Each row was made from one small tree. Brackets hold a mark, then the marks that hang from it, in alphabetical order. Every link used is in the known rows. Write each row's tree.
Known rows
{gefer {tozal poka {segel boma}}}: [-20 -19  12  -8  -1   0 -10 -27   5   8   4  23   2  -8   7  19  15 -13
 -15  -9  10   3  30  12]
{tozal gefer}: [ -6 -18   9  -2  -2  13 -11 -35   8  11  13   6 -10  -2  -5   2   1  -4
  -2 -26  13  13  38  11]
{poka {tozal {dizo boma vigen} gefer segel}}: [-24  -7   7  -1 -20 -12 -16 -27   7  23  18  30  12  -6  -2  17  -5  -4
  20 -22  20   9  18 -13]
{vigen {dizo boma tozal}}: [-19 -17  14  -6   0  11 -19  -3  29  25   4  -3  -1   0   3  -5   4  -6
 -13  -9  14 -15   7  -1]
{dizo {tozal gefer poka}}: [-13 -35   5  -7  -1   6 -21 -39  -2   2  23  21   0 -14   2  16   9  -2
   8 -18   6  11  28  11]
{vigen {dizo {tozal gefer segel}} {poka boma}}: [-35 -15  -2  22  -1 -16 -24 -31  17  27   4  16   9  -7  19  29  -1  -3
   9 -23  11  12  19  -1]
{tozal poka {segel vigen}}: [ -7 -14   1   2 -24  -9 -11 -33  11  -2  11  28  19  -3   5  17   6 -10
  -3 -14  10   7  40  25]
{boma dizo}: [  1 -16  27  -8  -4  22  -8 -16   1  12  19  -2  -4   5   2  -7  14 -17
 -15 -17   9  -5  28  13]
{segel boma {vigen poka}}: [ -7   0  17   2  21  -5 -24 -47  32  23  -1  16   5  -2   3 -17  -2 -18
 -22 -16   4   9  25   9]
{gefer {tozal segel}}: [-22  -9  14 -12  -8  13   6 -15   4  11   2   7  -3  -1  -5  11  14  -8
 -15 -10  12   0  37  13]
{dizo {boma poka} {tozal gefer} vigen}: [-16 -32  10 -15  -2   1 -18 -30   2   7  31  11   7 -18  -2  -5  -4   0
   6 -19   9  18  17 -12]
{segel {boma poka}}: [  3 -23  25  -6   6   6 -13 -31  11  14  25  14  -6  -3  -3 -15   4 -18
 -32 -14   9   4  31   3]
{tozal dizo gefer segel}: [-11 -17   0  10 -21  -2  -6 -29   2  10  14  34   5   1   5  28   2  -9
   9 -27  24   7  29   4]
{segel {boma dizo poka} tozal vigen}: [  5 -20  37 -17  24  16 -11 -35  13   4  22  20   6 -10  -5 -27  21 -35
 -19   5  -4   1  26  15]
{boma dizo poka}: [  5 -25  35  -7  -5  17  -5 -18 -12   7  42   8   4  -1  -2 -10  16 -22
 -14 -12  10   2  33  13]
{segel tozal {vigen dizo {poka boma}}}: [-21   7  15   6  18   4 -22 -37  36  27   0  13   4 -11   0  -9  11 -18
  -5  -6  -2   1  21  23]
{segel boma {tozal dizo poka}}: [ -4 -20  17 -10  12  11 -22 -39  15  14  22  40  -7 -13   4   1  21 -26
 -15  -8   4 -11  11  12]
{gefer {tozal {dizo vigen} {poka boma} segel}}: [-25 -12   5   0 -17  -5 -18 -29  -7   8   8  38  16 -17  11  36   8  -8
   8 -20  11   4  18  10]
{poka boma}: [ -9 -15  16   3  -6  16 -18 -27  14  18   6  -2 -14  -6   4   6  -4  -7
 -21 -27   8   1  31  17]
{dizo {boma poka} {tozal segel} vigen}: [-20 -27   7 -16 -21  -6  -8 -15   3   6  29  12  14  -9   4   3   1  -3
  -9 -12  11   6  18 -13]
{dizo {boma {poka tozal}} vigen}: [-14  -9  25 -17  -8   0 -14 -23   6  21  37   8   5 -12 -12 -18  -2  -6
  -7 -13  10   8  23  -7]
{vigen dizo {poka boma {tozal segel}}}: [-35   6  13  20  -7 -17 -22 -24  21  41  11  14   8  -2   8  18   2  -9
  -2 -17  11   3  25   3]
{boma {poka {tozal {segel {vigen dizo}}}}}: [-14  -5  22  -2 -15 -11  -5 -19   8  14  26  26  22  -2 -15  -2   8 -12
  -2   1  13   4  41   8]
{tozal dizo gefer {poka boma} {segel vigen}}: [-12 -22  -5  25 -21 -17 -28 -48   6   0   8  53  24 -17  18  46  -8 -10
  26 -28  17  17  27  24]
{poka tozal}: [-13  -4  26 -15  -4  13 -10 -24   8  24  19   5  -9   0 -17  -8   8  -7
 -13 -11   7  -3  36   8]
{boma {dizo {tozal gefer}} poka}: [ -4 -40  29  -8   4  15 -10 -26 -18   1  42  14   6 -10   0   1  15 -16
   4 -11   7  11  29   5]
{tozal {dizo boma} gefer poka segel}: [-16 -28  -4  16 -25 -12 -19 -31   6  10  26  42  11 -12  19  38  -1 -11
  20 -27  26  10  17  11]

Write each row's tree
[-15 -28  -5  25 -25 -13 -25 -41  -2   6  19  46  11 -15  21  51  -3  -9
  20 -33  20  14  25  16]	{tozal dizo gefer {poka boma} segel}
[-11 -14   8   0 -30 -10  -9 -17   3  12  31  31  17  -5   7   9  -2 -12
  -4 -20  23   2  15  -8]	{tozal {dizo {boma poka} vigen} segel}
[-15   1   5   6 -11 -10  -6 -34  18  15   6  17  13   3   3   5   3 -12
 -10 -16  11  10  38  16]	{tozal {segel {vigen poka}}}
[-12 -13  25  -4 -20  -4  -2 -22  -9  17  44  38  10  -5 -10  10  11 -16
  -4  -7  16   1  34   4]	{boma {poka {tozal dizo segel}}}
[-25 -14   6   4  -5  -6 -16 -35  15  13   1  16  10  -8   9  17   0  -6
  -8 -14   3   8  26  11]	{dizo {tozal {segel {vigen {poka boma}}}}}
[-27   2  19  -9  11   6 -16 -24   9  31  11  20   4 -13   0  -3   6 -12
   0 -17  13   1   3  -1]	{gefer {tozal {dizo boma {vigen poka}}}}
[-33   5  13   3   5  -5  -7 -16  27  26  -8  12  15  -5   3   5   7 -13
  -1  -3  16   3  21  13]	{gefer {tozal {segel {vigen {dizo boma} poka}}}}
[-23   7  11  -7  -2 -19 -17 -39  13  29  14  18   9   1   0  -3   2  -6
 -11 -20   4  12  26 -16]	{dizo {vigen {poka {tozal {segel boma}}}}}
[-12 -38  10  -2 -13   2 -14 -27 -13  -3  26  21  12  -5  15  29  17 -11
  13 -16   9   9  27   9]	{boma {dizo {tozal gefer poka segel}}}
[-25 -29  -5  14 -15 -11 -25 -25  10   9   7  23  13  -9  17  37   3  -1
  13 -20  12   6  23   7]	{vigen {dizo {tozal gefer {poka boma} segel}}}
[-15 -20  19  -3 -15  -6  -1 -31  -9  11  40  25   6  -8 -13   9   6  -8
   5 -12  14  18  49   5]	{boma {poka {tozal gefer segel}}}
[  0 -27  25 -17  19  10 -13 -42  -1   4  32  19   2 -13  -1 -17  18 -23
  -3 -11  -1  15  25  -5]	{segel {boma {dizo vigen} poka} {tozal gefer}}
[-25   2   6  -1   1 -23 -20 -48  10  26  14  22  10  -4   0   3  -2  -4
   3 -25   6  22  29 -17]	{dizo {vigen {poka {tozal gefer {segel boma}}}}}
[-17 -15   0 -20 -21  -1  -8 -22   2   3   7  10  10   2   0   8   6   3
 -10 -17   5   1  26 -11]	{dizo {tozal segel} vigen}
[ -7 -15  17 -12 -10   4 -13 -22   9  14  31   4   4  -9  -3 -18  -4  -7
 -14 -20  13   8  22  -3]	{dizo {boma poka} vigen}
[ -5 -12  21  -3  -8  14 -22 -25   2  12   9  -4   1  -4  10   2   0  -9
 -10 -29   4   4  22   5]	{poka {boma {dizo vigen}}}
[-22 -34  -3   1 -12  -9 -21 -33  15   1  11  26  15 -16  12  25  -3  -4
  16 -12  12  14  22  13]	{dizo boma {tozal gefer poka {segel vigen}}}
[-14   3  28 -11   2   1 -18 -30  -4  26  28   6  10   0  -2 -11  13 -12
  -1 -18   2   7  22  -4]	{boma {dizo {vigen {poka tozal}}}}
[-24  -7  -6  14 -16 -20 -18 -36  11  24  19  33  15  -6  15  22  -8  -6
  18 -34  23  17  11 -11]	{tozal {dizo boma {vigen poka}} gefer segel}
[-10   1  21  -4  30   3 -21 -49  31  25   7  38   3 -10  -1 -16  14 -30
 -13  -5   0  -2  10  11]	{segel boma {tozal dizo} {vigen poka}}
[-14 -21   8  -4  -5   4 -22 -16  13  13  13  15   8  -2   3   7  15  -6
  -6  -9   9 -10  18   7]	{vigen {dizo {tozal poka}}}
[-23  -9  10   8 -11  -7 -18 -40  13  14   0  19   7 -11  -3  24 -10  -2
  13 -19   8  20  42  14]	{poka boma {tozal gefer {segel vigen}}}
[-26  -4  21   8  10  -5 -23 -39  12  42  31  27  -2 -13  -1   5   0 -13
  14 -20  15  11  15   2]	{vigen {poka {tozal {dizo boma} gefer}}}
[-25  -3   9   5 -10 -12 -14 -22  26  22   1  17  16  -2  -6   9  -5  -5
  16  -9  18   9  30   4]	{poka {tozal gefer {segel {vigen {dizo boma}}}}}
[-11 -21  14   6 -25  -2  -5 -12   6  16  34  31   8  -4   7  13   2 -19
  -9 -16  26  -3  18   4]	{tozal {dizo {boma poka}} segel}
[-17   1   8   3  -2  -3 -25 -42  12  25  12   4   1  -7   7  -1  -5  -3
 -11 -33   3  13  24   2]	{dizo {vigen {poka boma}}}
[-18  -6  15   2  -4  -1 -30 -42   2  24  13  27   4 -16  -4  16  -9  -2
  18 -29   9  12  20  -4]	{poka boma {tozal {dizo vigen} gefer}}
[-17 -23   2   2  -9 -11 -21 -17  19  11   5  23  13   2  14  18  12  -9
 -11  -9  11  -9  16  -2]	{vigen {dizo {tozal poka {segel boma}}}}
[-12 -19   8 -11  -2  -1 -12 -27  21   4  -8  18   9   1   3   4   3  -9
 -20  -7   5  -2  25   0]	{dizo {tozal {segel boma vigen}}}
[-16   2  18   4  16   9 -21 -47  24  24  11  32   2 -17   0  -2  10 -23
  -2 -11  -1   1  15  25]	{segel {tozal dizo} {vigen {poka boma}}}
[ -9 -18  23   1  31  -2 -29 -48  16  16   3  19  13  -7  10  -6   4 -20
   1 -12   0  15  15   2]	{segel {boma {dizo {tozal gefer}}} {vigen poka}}
